What can hang from each mark
gikit: bolal delu
rokil: bolal noluv
zimot: bolal
pozi: noluv
koseg: gikit
noluv: bazez guvos pozi sabo
bolal: bazez gikit zimot
bazez: bolal
sabo: noluv
guvos: koseg

Every row comes from one small tree of marks. The marks that hang from a mark follow it in brackets, in alphabetical order. Every link used is in the known rows. Which tree was each row made from?
In the rows, zero is written as 128.
Known rows
noluv[bazez sabo]: [161 108 133 151 132 116 152 181  99 179 171 164 127 103 149  96 159 125
 151 113 160 146 130 111 127 172]
sabo[noluv[bazez pozi]]: [159 104 139 152  93 117 171 152  72 182 163 155 125 103 149 100 145 110
 142  88 166 147 117 116 137 147]
bolal[bazez gikit[delu] zimot]: [136  96 140 190 137  78 159 112 142 173 169 151  47 134 142  85 150 151
 131 163 159 151 141 114 140 125]
bolal[gikit zimot]: [143 101 137 184 121 106 166 109 147 162 161 140  46 140 142 102 137 140
 134 141 160 154 110 106 136 130]
sabo[noluv[guvos]]: [161 105 150 164 110 126 186 148  90 174 159 142 136 101 134 111 144 123
 137  97 162 146 115 119 143 131]
rokil[noluv[bazez guvos]]: [166 108 142 159  99 132 173 163  85 184 174 147 136 112 150  90 144 128
 133  97 164 146 126 114 136 148]
noluv[pozi]: [157 103 145 147 111 152 172 161  83 161 151 133 117 102 123  92 150 121
 130  98 167 145 106 117 142 133]
zimot[bolal]: [157 113 139 169 138 135 163 115 118 139 151 151  93 103 124  72 153 144
 132 123 163 154 115 107 138 141]
noluv[bazez[bolal] pozi sabo]: [163 108 133 139 104 203 170 185  72 188 170 173 124 110 144  87 146 118
 148  94 162 153 128 114 121 166]
noluv[bazez[bolal[gikit zimot]] pozi sabo]: [158 105 129 150  95 205 171 169  90 197 172 177  94 129 153  89 139 122
 147 102 161 158 125 110 118 163]
guvos[koseg[gikit[bolal]]]: [151 104 167 177 166  95 170 125 116 183 159 112  96 103 113 154 135 133
 135 142 168 140 111 102 143 125]
rokil[bolal[gikit zimot] noluv[pozi]]: [149 111 148 175  75 192 180 127 111 168 167 154  77 135 171  95 139 139
 123 102 170 151 125 103 126 142]
noluv[bazez[bolal] guvos[koseg] pozi sabo]: [175 102 148 141  97 251 193 195  67 226 176 167 156 117 128 112 133 119
 137  85 158 155 112 118 124 151]
koseg[gikit]: [149 104 154 170 160  97 165 126 109 164 149 123  78  99 121 126 144 133
 138 139 169 143 107 109 146 130]
guvos[koseg[gikit[bolal[zimot]]]]: [153 104 163 177 160  97 168 119 120 184 161 115  88 108 115 158 136 134
 136 151 166 142 111 100 139 125]
gikit[bolal[bazez] delu]: [140 106 153 181 185  76 151 156 113 166 171 138  94 101 118  84 156 153
 137 167 159 138 153 109 146 124]
sabo[noluv[bazez]]: [156 107 138 162 113  84 165 140  91 173 165 155 121 102 151 107 145 118
 146 105 165 147 125 114 137 149]
rokil[bolal[gikit zimot]]: [141 110 146 185 126 167 168 110 142 156 163 152  59 134 151 107 135 152
 129 139 163 154 116  99 130 131]
rokil[bolal[bazez gikit[delu] zimot]]: [135 107 148 189 138 145 161 111 140 162 168 161  60 131 151  93 145 159
 127 155 161 152 137 105 133 128]
sabo[noluv[bazez guvos[koseg] pozi]]: [167 100 150 153  88 154 187 160  69 209 167 150 146 109 138 116 138 110
 134  83 163 148 107 119 139 136]
sabo[noluv[guvos[koseg] pozi]]: [166 101 158 155  93 157 195 154  75 192 158 136 146 101 128 121 141 113
 131  82 165 145 105 122 143 128]
gikit[bolal delu]: [143 109 154 185 189  89 153 156 115 160 163 130  91 100 110  94 152 149
 137 166 161 136 132 107 146 126]
koseg[gikit[bolal]]: [147 106 156 175 172  97 162 132 113 172 157 121  69 105 121 126 140 139
 141 147 165 142 115 100 143 124]
koseg[gikit[bolal[zimot] delu]]: [144 105 155 188 186  91 153 126 120 176 157 125  52 108 116 128 147 148
 141 181 164 141 117 101 145 124]
pozi[noluv[bazez[bolal] guvos sabo]]: [175 109 145 153 113 183 175 176  73 182 171 153 157 107 137 112 151 127
 140  87 160 151 125 116 121 151]

Which tree is each row?
[157 105 135 150 104 201 176 179  85 195 169 174 105 120 149  83 139 119
 145  91 163 155 125 114 123 162]
noluv[bazez[bolal[gikit]] pozi sabo]
[140 109 142 191 142 154 174 105 135 152 159 150  51 132 128  99 123 149
 138 157 162 155 125 110 134 126]
bazez[bolal[gikit[delu] zimot]]
[142 106 145 189 150 111 164 105 132 156 157 160  66 115 130  54 154 153
 126 136 163 154 132 112 143 133]
zimot[bolal[bazez gikit[delu]]]
[143 109 139 184 127 162 179 104 135 151 161 150  54 135 134 104 120 145
 139 141 161 159 124 106 130 128]
bazez[bolal[gikit zimot]]
[140 103 160 184 193  78 156 136 111 178 159 127  67  99 116 114 150 147
 139 171 165 139 132 106 149 122]
koseg[gikit[bolal[bazez] delu]]
[144 108 146 185 177  94 147 143 123 163 168 134  75 115 118 102 151 154
 139 181 157 141 133 102 141 128]
gikit[bolal[zimot] delu]
[162 104 142 162 107 123 176 154  85 190 168 156 134 108 144 105 141 120
 140  99 160 149 117 117 139 140]
sabo[noluv[bazez guvos]]
[175 107 154 152 116 156 176 179  79 170 160 134 166  97 128 117 165 127
 134  83 162 144 117 119 128 144]
pozi[noluv[guvos sabo]]
[176 104 156 156 122 150 172 172  76 201 170 138 159 102 134 140 156 121
 136  92 164 145 114 115 126 148]
pozi[noluv[bazez guvos[koseg[gikit]] sabo]]
[161 107 143 164 107 150 184 145  85 186 170 162 128 111 142 106 131 124
 143 102 160 153 121 116 136 138]
sabo[noluv[bazez[bolal] guvos]]
[162  97 151 161  99 236 196 159  82 224 173 155 119 135 123 104 112 123
 125  94 160 158  99 116 136 122]
noluv[bazez[bolal[gikit]] guvos[koseg] pozi]
[148 104 170 185 182  86 166 127 115 185 158 112  93  97 107 153 140 136
 133 156 169 137 112 106 146 124]
guvos[koseg[gikit[bolal delu]]]
[152 111 137 176 110 118 166 133 102 169 173 155  91 120 158  91 137 134
 139 123 168 149 139 110 130 153]
rokil[noluv[bazez[bolal[gikit[delu] zimot]]]]
[150 116 151 165 105 142 170 137 101 152 173 155 122 105 168  90 152 146
 129 108 169 145 157 106 129 147]
rokil[bolal[bazez] noluv]
[172 105 146 157 114 144 167 163  76 180 168 138 151 109 132 111 150 126
 132  90 161 149 112 116 132 135]
pozi[noluv[bazez guvos]]
[145 106 142 180 135 117 170 103 132 154 158 159  68 118 136  57 150 149
 128 122 162 157 130 109 139 134]
zimot[bolal[bazez gikit]]
[144 109 146 192 155 125 166 106 135 149 149 152  62 115 123  62 149 148
 127 134 165 152 112 111 144 133]
zimot[bolal[gikit[delu]]]
[164 110 139 162 113 144 163 152  92 170 170 155 122 114 150 116 152 127
 144 100 164 152 132 110 116 157]
pozi[noluv[bazez[bolal[gikit zimot]] sabo]]
[163 111 142 161 119 132 161 143  80 159 166 144 132 107 138 114 144 127
 139 101 166 150 126 111 125 142]
pozi[noluv[bazez[bolal]]]
[176 108 153 156 114 178 178 171  74 192 173 148 165 106 133 132 148 125
 138  89 161 149 123 115 121 149]
pozi[noluv[bazez[bolal] guvos[koseg] sabo]]
[173 100 149 136 101 222 191 207  73 195 159 147 156 104 123  91 159 122
 132  77 159 146 105 124 136 144]
noluv[guvos pozi sabo]
[176 106 161 156 117 152 179 175  80 179 162 128 173  96 124 135 160 124
 132  86 163 142 116 118 128 143]
pozi[noluv[guvos[koseg] sabo]]
[140  97 135 178 116  88 165 111 141 170 171 150  52 139 151  88 144 145
 133 142 157 156 140 109 135 127]
bolal[bazez gikit zimot]
[165 103 149 156  89 180 194 152  68 205 169 156 141 112 136 116 128 113
 136  85 163 152 112 118 135 134]
sabo[noluv[bazez[bolal] guvos[koseg] pozi]]
[168 105 152 162 137 203 184 171  93 221 176 162 133 116 128 133 131 130
 144 118 158 153 117 111 126 151]
noluv[bazez[bolal] guvos[koseg[gikit]] sabo]
[138 109 151 191 154 147 180 118 126 150 155 146  68 118 121  91 123 144
 135 141 166 151 125 115 140 125]
bazez[bolal[gikit[delu]]]
[163 104 157 166 112 122 190 143  92 182 160 136 142 101 129 127 140 121
 134 100 163 145 112 119 143 130]
sabo[noluv[guvos[koseg]]]
[169 111 137 156  91 174 176 171  86 188 180 165 134 117 159  96 145 131
 143 100 160 151 140 112 122 165]
rokil[noluv[bazez[bolal[zimot]] guvos sabo]]
[160 113 142 149  69 194 172 158  88 172 177 170 120 115 179  94 163 140
 133  98 166 149 157 105 116 164]
rokil[bolal[bazez zimot] noluv[pozi sabo]]
[155 115 152 159  88 189 177 151  85 157 163 149 121 106 159  93 146 134
 125  89 173 145 129 107 130 147]
rokil[bolal noluv[pozi]]
